Each row was made from one small tree. Brackets hold a mark, then the marks that hang from it, in alphabetical order. Every link used is in the known rows. Write each row's tree.
Known rows:
(doruv fizasog givib (pifiz bupe)): [ -1.7  -9.9 -22.1   4.2  29.5 -22.2 -14.2  -4.5 -11.0 -17.2  -8.4  -6.4
 -62.6 -13.9   4.0   5.8 -14.9   4.8  31.5   8.0 -58.7   0.8  12.3  -3.5
  14.9   9.3 -20.2]
(givib (doruv fizasog pifiz)): [-20.5 -12.4 -18.9 -15.2  28.8 -29.2  -5.6   3.9  11.0 -21.1  -3.1  17.6
 -40.4  -8.0   4.7   9.0 -21.4  -5.8  19.9   0.7 -48.2  23.7   5.3   7.3
   4.1   0.0 -38.7]
(katimo (geluba (bupe (pifiz (doruv givib))))): [  1.3 -24.1 -28.4  -6.3  26.6 -17.2  -2.8  15.7  12.5   2.9  -5.9  13.6
 -12.7 -14.8   7.7  11.8 -12.0   7.0  -3.6  -0.1 -53.0  17.0   1.4   5.1
  -2.7  -2.8  12.8]
(katimo (geluba bupe)): [ -7.0 -21.9 -34.2  -9.7  11.6 -14.2  -5.6  16.4  24.7   3.8  -1.8  16.8
  -3.2  -9.7   5.8  20.2  -7.1   1.2  -0.4 -14.2 -52.5  20.5   3.8   2.5
  -6.3  -5.4   6.4]
(geluba bupe katimo): [ -0.4 -24.6 -39.1  -0.1  21.3  -4.5 -11.1  21.8  37.5  -2.7  -4.4  28.1
 -24.8  -2.5   0.3  12.0 -19.3 -22.2   7.6  -1.9 -62.6  24.1   2.4   2.9
 -17.0  -5.9  -8.4]
(fizasog (doruv pifiz)): [ -5.0 -20.3 -22.9  -5.3  25.3 -28.2   3.9  21.9   6.5 -13.4 -17.6  17.7
 -37.5 -13.8  -4.3   4.4 -13.9  -1.3   8.2  12.6 -39.4  -7.0   4.0  -1.6
  -4.6   3.4 -27.1]
(bupe (geluba katimo) (pifiz (doruv fizasog givib))): [ -5.2 -23.7 -13.5  -7.1  40.2 -24.7 -12.1   4.2  -3.9   6.9 -16.8   3.6
 -49.3 -10.7   4.5  -3.8  -9.4   4.2  11.7  53.3 -44.5  15.8 -18.3   0.4
 -10.3   1.7  -2.2]
(pifiz (bupe (katimo geluba)) doruv): [  2.0 -23.5 -13.8   8.0  18.5 -35.9 -12.7  -0.6  19.1  12.4  -8.1  21.6
 -25.8 -27.2  29.6   5.4 -16.9  30.3   9.1  19.9 -46.6   7.3  -9.0 -13.0
 -10.9   4.0 -12.8]
(geluba (bupe (pifiz doruv)) katimo): [  5.2 -29.7 -33.4   1.7  36.3 -11.5  -6.9  21.0  27.9  -2.1  -8.7  26.6
 -30.4  -6.5   3.5   1.0 -23.7 -14.2  -0.4  18.5 -60.1  22.0  -5.3  -0.5
 -14.7  -5.3  -2.6]
(givib (doruv pifiz)): [-12.8 -12.2 -15.7  -8.9  26.9 -30.8  -1.4   7.9  19.2 -16.6  -4.9  24.0
 -34.1  -8.7  10.3   5.1 -25.3  -5.0   8.9  -1.6 -42.4  24.9   4.6  17.1
   1.9   3.4 -34.9]
(fizasog doruv): [-10.5 -18.0 -19.6 -10.2  20.3 -21.3  -0.4  25.7  15.4   0.7 -17.8  26.2
 -29.8  -9.6  -0.1   9.9 -11.9   0.1   7.6  10.1 -43.9  -6.4   0.0  -1.1
 -13.4  -3.3 -27.6]
(bupe (geluba katimo) (pifiz (doruv givib))): [  0.3 -23.6 -10.9  -2.9  40.1 -25.6  -9.2   6.6   1.4   9.6 -17.0   7.7
 -45.0 -11.2   8.1  -7.1 -11.8   5.3   4.3  51.3 -40.0  17.0 -18.8   7.0
 -12.2   4.2   0.4]
(fizasog (doruv givib (pifiz bupe))): [  5.1 -15.7 -20.7   6.0  30.6 -24.8   1.1  19.4  -2.8 -12.6 -19.4  11.0
 -49.0 -19.3   1.5   3.5 -17.4   3.7  16.1  16.7 -44.4 -13.5   7.8   2.9
   1.7   9.1 -22.4]
(doruv fizasog givib (pifiz (bupe katimo))): [  0.6 -18.2 -23.2   2.6  34.8 -23.1 -10.0  -4.8  -9.4 -19.8  -6.9  -2.9
 -62.8 -20.6   4.6   5.9 -13.3   1.5  29.9  13.3 -54.7   2.3  10.5  -9.1
  14.9   7.8 -17.8]
(doruv fizasog givib pifiz): [ -2.0 -14.2 -21.3  -7.2  34.1 -19.3  -8.4  -0.9 -15.7 -21.4  -5.4  -3.9
 -59.7 -14.3  -7.1   6.2 -15.3  -3.1  27.8   4.0 -59.5   6.1  13.9   5.0
  13.2   6.8 -19.0]
(pifiz (bupe (geluba katimo)) (doruv fizasog givib)): [ -0.7 -11.9 -12.2  10.2  23.4 -23.7 -26.7  -4.4  -1.7   7.7 -12.2  -0.3
 -54.1 -16.7  18.9   3.5 -15.8  25.0  37.4  35.8 -60.0   6.4 -10.2  -3.4
 -11.3  10.0 -17.5]
(pifiz (bupe geluba katimo) doruv): [ -2.3 -23.3  -7.3   7.2  20.4 -31.8 -16.2  -4.8  17.7  10.0 -11.3  13.8
 -38.4 -19.4  30.6   1.3  -8.3  26.5  20.0  31.9 -41.2   9.3 -16.6 -11.6
 -15.8   5.7 -16.0]
(bupe (geluba katimo) (pifiz (doruv fizasog))): [-11.3 -23.5 -15.8  -9.7  34.1 -28.5 -13.0   3.6   4.0   8.0 -16.4   6.7
 -41.8  -7.5   6.1  -3.4  -7.5   4.7   7.8  51.8 -40.4  17.5 -21.9  -7.3
 -13.1  -0.6  -5.9]
(pifiz bupe doruv): [  0.3 -10.6  -7.6  12.4  13.4 -30.8 -20.0   0.2  19.6  13.0 -11.6  19.8
 -35.1 -13.2  28.4   1.3 -22.0  30.8  15.2  13.6 -54.7   4.3  -7.1  -3.8
 -12.8   6.6 -26.5]

Write each row's tree:
[-12.1  -9.0 -16.8   0.1  24.1 -32.8  -6.1   4.9  21.8 -14.4  -6.0  22.2
 -35.2  -8.8  17.4   5.1 -25.6   0.3  11.6   1.5 -42.3  20.6   3.0  11.2
   2.9   5.5 -36.5]  (givib (doruv (pifiz bupe)))
[ -1.6 -14.3  -6.2  -8.0  29.7 -19.2 -14.7   1.6  -6.4   1.4  -7.0  10.9
 -48.1 -17.8   6.3   3.7 -22.0  19.5  27.5  12.3 -66.7   8.2   2.3   7.6
  -7.4   2.6 -22.1]  (pifiz (doruv fizasog givib))
[ -0.1 -36.9 -16.2 -13.8  47.5 -31.6   4.0   4.1  -2.4   2.6  -8.2  17.7
 -32.3 -32.4   9.4   1.1 -10.6  11.0  -5.5  35.4 -40.1  12.0  -8.3 -13.7
   1.8  -4.2   7.6]  (bupe (katimo geluba) (pifiz (doruv fizasog givib)))
[  6.7 -11.8  -8.9  16.1  22.9 -24.3 -22.7  -0.8   5.3  12.8 -13.4   6.8
 -47.1 -17.6  24.5   0.0 -19.6  26.7  26.5  33.6 -54.7   7.8 -10.7   6.4
 -14.4  12.8 -13.6]  (pifiz (bupe (geluba katimo)) (doruv givib))
[ -8.1 -10.2 -11.3   6.6  14.6 -29.3 -24.3  -3.5  11.6   8.3 -11.0  12.9
 -41.3 -13.2  24.1   5.9 -18.2  30.4  25.9  16.6 -60.5   3.2  -6.4 -14.5
  -9.9   3.2 -30.5]  (pifiz bupe (doruv fizasog))
[ -1.6 -13.5 -12.0  12.6  14.1 -30.9 -23.1  -1.0  18.1  14.7 -13.6  11.8
 -37.5 -12.7  25.9   1.1 -15.4  26.0  20.5  31.9 -49.4   9.9 -16.3  -3.4
 -19.1   8.7 -19.0]  (pifiz (bupe (geluba katimo)) doruv)
[  3.8 -22.0 -19.9   3.8  34.3 -25.6   2.4  17.8  -3.0 -13.6 -19.4   7.6
 -50.7 -21.4   2.5   3.7 -10.9   1.7  18.0  26.5 -38.0 -11.0   3.7   0.2
  -0.4   8.8 -17.6]  (fizasog (doruv givib (pifiz (bupe geluba katimo))))
[ -6.5 -36.5 -23.9 -13.7  34.8 -30.9   6.8   9.3  20.3   7.0  -9.1  27.5
 -17.8 -21.9  11.5   6.2  -5.0  -1.8 -21.5  24.0 -27.3  16.9  -9.3 -16.4
   0.3  -9.5   7.9]  (bupe (katimo geluba) pifiz)
[ -6.2 -23.7 -33.8  -9.3  19.3 -17.4  -3.0  17.7  22.4   4.3  -5.4  17.0
  -6.2  -8.8   7.0  15.7  -7.0   0.0  -9.3  -4.6 -47.6  19.3   0.4  -1.3
  -3.1  -6.5  10.9]  (katimo (geluba (bupe pifiz)))
[  5.7 -20.8 -21.0   4.0  34.6 -25.7   3.4  19.7  -1.2 -14.6 -18.5  12.9
 -49.3 -23.2   1.7   3.3 -15.5   2.4  15.0  19.9 -41.4 -12.4   7.3  -1.2
   1.1   8.1 -21.7]  (fizasog (doruv givib (pifiz (bupe katimo))))
[ -2.5 -19.6  -8.2  -8.3  39.8 -24.0  -7.2   4.9  -1.6   3.8 -14.4  14.7
 -46.0 -11.3   8.5  -3.9 -19.1  11.8   4.2  27.1 -52.7   7.7  -5.9  -0.9
  -1.6  -1.0 -12.4]  (bupe (pifiz (doruv fizasog givib)))
[  4.5 -10.9  -2.5  12.8  20.5 -25.0 -21.7  -3.6   3.5  11.7 -13.1   3.8
 -47.2 -14.9  28.1   0.8 -15.2  31.7  27.3  26.7 -53.1   4.6  -8.9   7.7
 -10.1  12.6 -14.9]  (pifiz (bupe geluba) (doruv givib))
[  0.4 -26.0 -22.6  -5.9  38.9  -6.5  -6.8  14.2  13.5  -6.6  -8.9  14.1
 -38.5  -2.6   6.8   4.3 -15.0  -3.9  10.3   6.3 -63.2  14.2   0.8   1.3
  -4.6  -5.9  -3.4]  (geluba (bupe (pifiz (doruv fizasog givib))))
[ 11.9 -18.3 -18.0  10.8  33.2 -25.7  -3.7  -0.8   1.6 -13.5  -8.0   7.0
 -54.3 -20.8  11.7   0.2 -18.4   2.7  14.9  10.1 -45.9   3.9  11.0   5.2
  11.0  12.1 -12.3]  (doruv givib (pifiz (bupe katimo)))
[-12.9 -16.5 -15.9  -3.1  27.7 -33.5  -3.5   2.2  20.8 -14.9  -6.2  19.2
 -37.0 -11.4  18.1   5.4 -18.8  -1.7  13.8  10.3 -35.6  23.2  -1.1   7.9
   2.0   5.3 -31.0]  (givib (doruv (pifiz (bupe geluba katimo))))
[ 10.6 -20.3  -5.8  12.0  30.3 -25.8 -13.5  -1.8  10.0   7.4  -9.0  19.7
 -46.4 -27.0  28.1   0.2 -22.1  26.5  18.7  22.5 -53.7   3.9  -3.7  -2.0
  -7.5   7.5 -16.5]  (pifiz (bupe katimo) (doruv givib))
[-11.8 -22.9 -20.2  -8.2  28.3 -24.8  -8.9   8.8  18.3  10.7 -17.2  13.3
 -34.4   0.0   6.8  -0.1  -3.8  -8.3  -5.0  41.2 -32.1  19.7 -19.1  -2.4
 -11.7  -2.3  -1.8]  (bupe (geluba katimo) pifiz)
[ -1.1 -21.3  -8.2   4.4  30.4 -24.1 -19.8  -8.0  -2.6   3.9 -10.7   1.8
 -54.5 -23.8  23.4   4.1  -8.9  25.7  36.2  35.6 -52.2   5.4 -10.6 -10.6
  -7.8   6.1 -13.9]  (pifiz (bupe geluba katimo) (doruv fizasog givib))
[-12.6 -36.8 -13.8 -16.4  37.8 -26.0   0.9   3.1  18.3   4.6 -13.7  15.7
 -35.7 -10.5  13.2   0.7   7.8  -6.9  -5.4  40.5 -20.4  18.3 -19.5 -12.9
  -6.9  -7.0   3.5]  (bupe geluba katimo pifiz)
[ -4.4 -23.2 -23.2   0.5  25.5 -30.8   1.7  16.7   8.2 -11.6 -20.0  12.8
 -40.2 -16.4   4.5   4.3  -7.0   1.5  12.3  24.3 -32.3  -8.8  -1.7 -10.7
  -5.2   4.7 -22.9]  (fizasog (doruv (pifiz (bupe geluba katimo))))
[-12.0 -38.6  -9.8 -18.2  44.1 -29.6  -2.1  -2.2   4.0   1.7 -13.0   9.5
 -42.9 -17.0  12.6  -2.8   3.9   4.9   6.7  51.6 -29.5  16.3 -22.6 -17.3
  -8.7  -6.2  -1.4]  (bupe geluba katimo (pifiz (doruv fizasog)))
[  6.1 -28.8 -33.5   0.1  41.1  -7.7  -8.5  20.0  18.4  -4.9  -8.6  20.3
 -38.4  -8.7   0.3   2.7 -23.8 -14.6   7.6  21.3 -65.9  19.4  -2.1  -0.7
 -10.8  -4.6  -1.4]  (geluba (bupe (pifiz (doruv fizasog givib))) katimo)
[ -1.9 -19.4 -22.0   0.9  34.4 -23.0 -11.7  -7.8 -12.9 -19.6  -8.0 -10.2
 -65.2 -18.2   4.6   5.7  -6.2   1.4  34.4  20.3 -49.0   4.2   6.3  -7.4
  12.6   8.7 -13.4]  (doruv fizasog givib (pifiz (bupe geluba katimo)))
[  0.3 -37.5 -16.7 -11.9  40.8 -36.3   6.3   6.9  11.8   7.3  -9.5  26.0
 -20.7 -29.7  14.2  -1.1 -10.5  12.1 -16.6  32.8 -31.6  15.3 -12.2 -14.0
  -4.3  -4.9   6.0]  (bupe (katimo geluba) (pifiz doruv))
[  2.9 -18.6 -19.4  -2.7  33.6 -22.8   5.0  22.6  -5.5 -15.0 -16.9  12.7
 -47.3 -18.6  -6.3   2.8 -17.2  -1.4  13.8  14.3 -44.4 -10.1   9.6   8.7
   0.3   6.8 -21.0]  (fizasog (doruv givib pifiz))
[  1.0 -18.9 -26.5   1.6  33.0 -25.0  -9.5  -5.0 -12.0 -17.8  -5.3  -5.1
 -55.6 -24.0   3.7   9.0 -11.6   4.7  26.6  11.6 -52.2   3.9  11.2  -9.2
  15.9   7.2 -11.1]  (doruv fizasog givib (pifiz (bupe (katimo geluba))))
[ -3.6 -11.5 -20.2   2.8  28.8 -22.3 -15.7  -6.8 -14.4 -16.8  -9.3 -14.2
 -63.5 -12.4   4.7   5.9  -8.8   4.9  35.5  15.7 -53.8   2.9   7.2  -2.3
  12.4  10.1 -16.2]  (doruv fizasog givib (pifiz (bupe geluba)))
[ 10.5 -21.4 -10.5  11.2  27.5 -30.1 -12.3  -0.6   7.5  10.1  -8.3  17.1
 -35.3 -33.0  27.0   3.7 -20.6  30.8  15.1  21.8 -50.8   5.5  -3.1  -3.2
  -5.3   8.1  -7.4]  (pifiz (bupe (katimo geluba)) (doruv givib))
[-11.7 -11.6  -9.6   3.1  13.8 -28.5 -27.1  -6.8   7.3   9.4 -12.9   2.2
 -43.5  -9.9  24.2   6.2  -8.1  30.7  32.2  26.5 -54.0   6.3 -14.4 -13.1
 -13.0   4.7 -24.0]  (pifiz (bupe geluba) (doruv fizasog))
[  1.0  -9.0  -8.5   9.4  22.9 -23.7 -23.9  -3.8  -0.1   6.1 -10.7   8.3
 -51.6 -17.1  21.8   4.8 -22.3  30.0  31.7  17.3 -66.2  -0.1  -1.5  -4.3
  -5.4   7.3 -24.7]  (pifiz bupe (doruv fizasog givib))
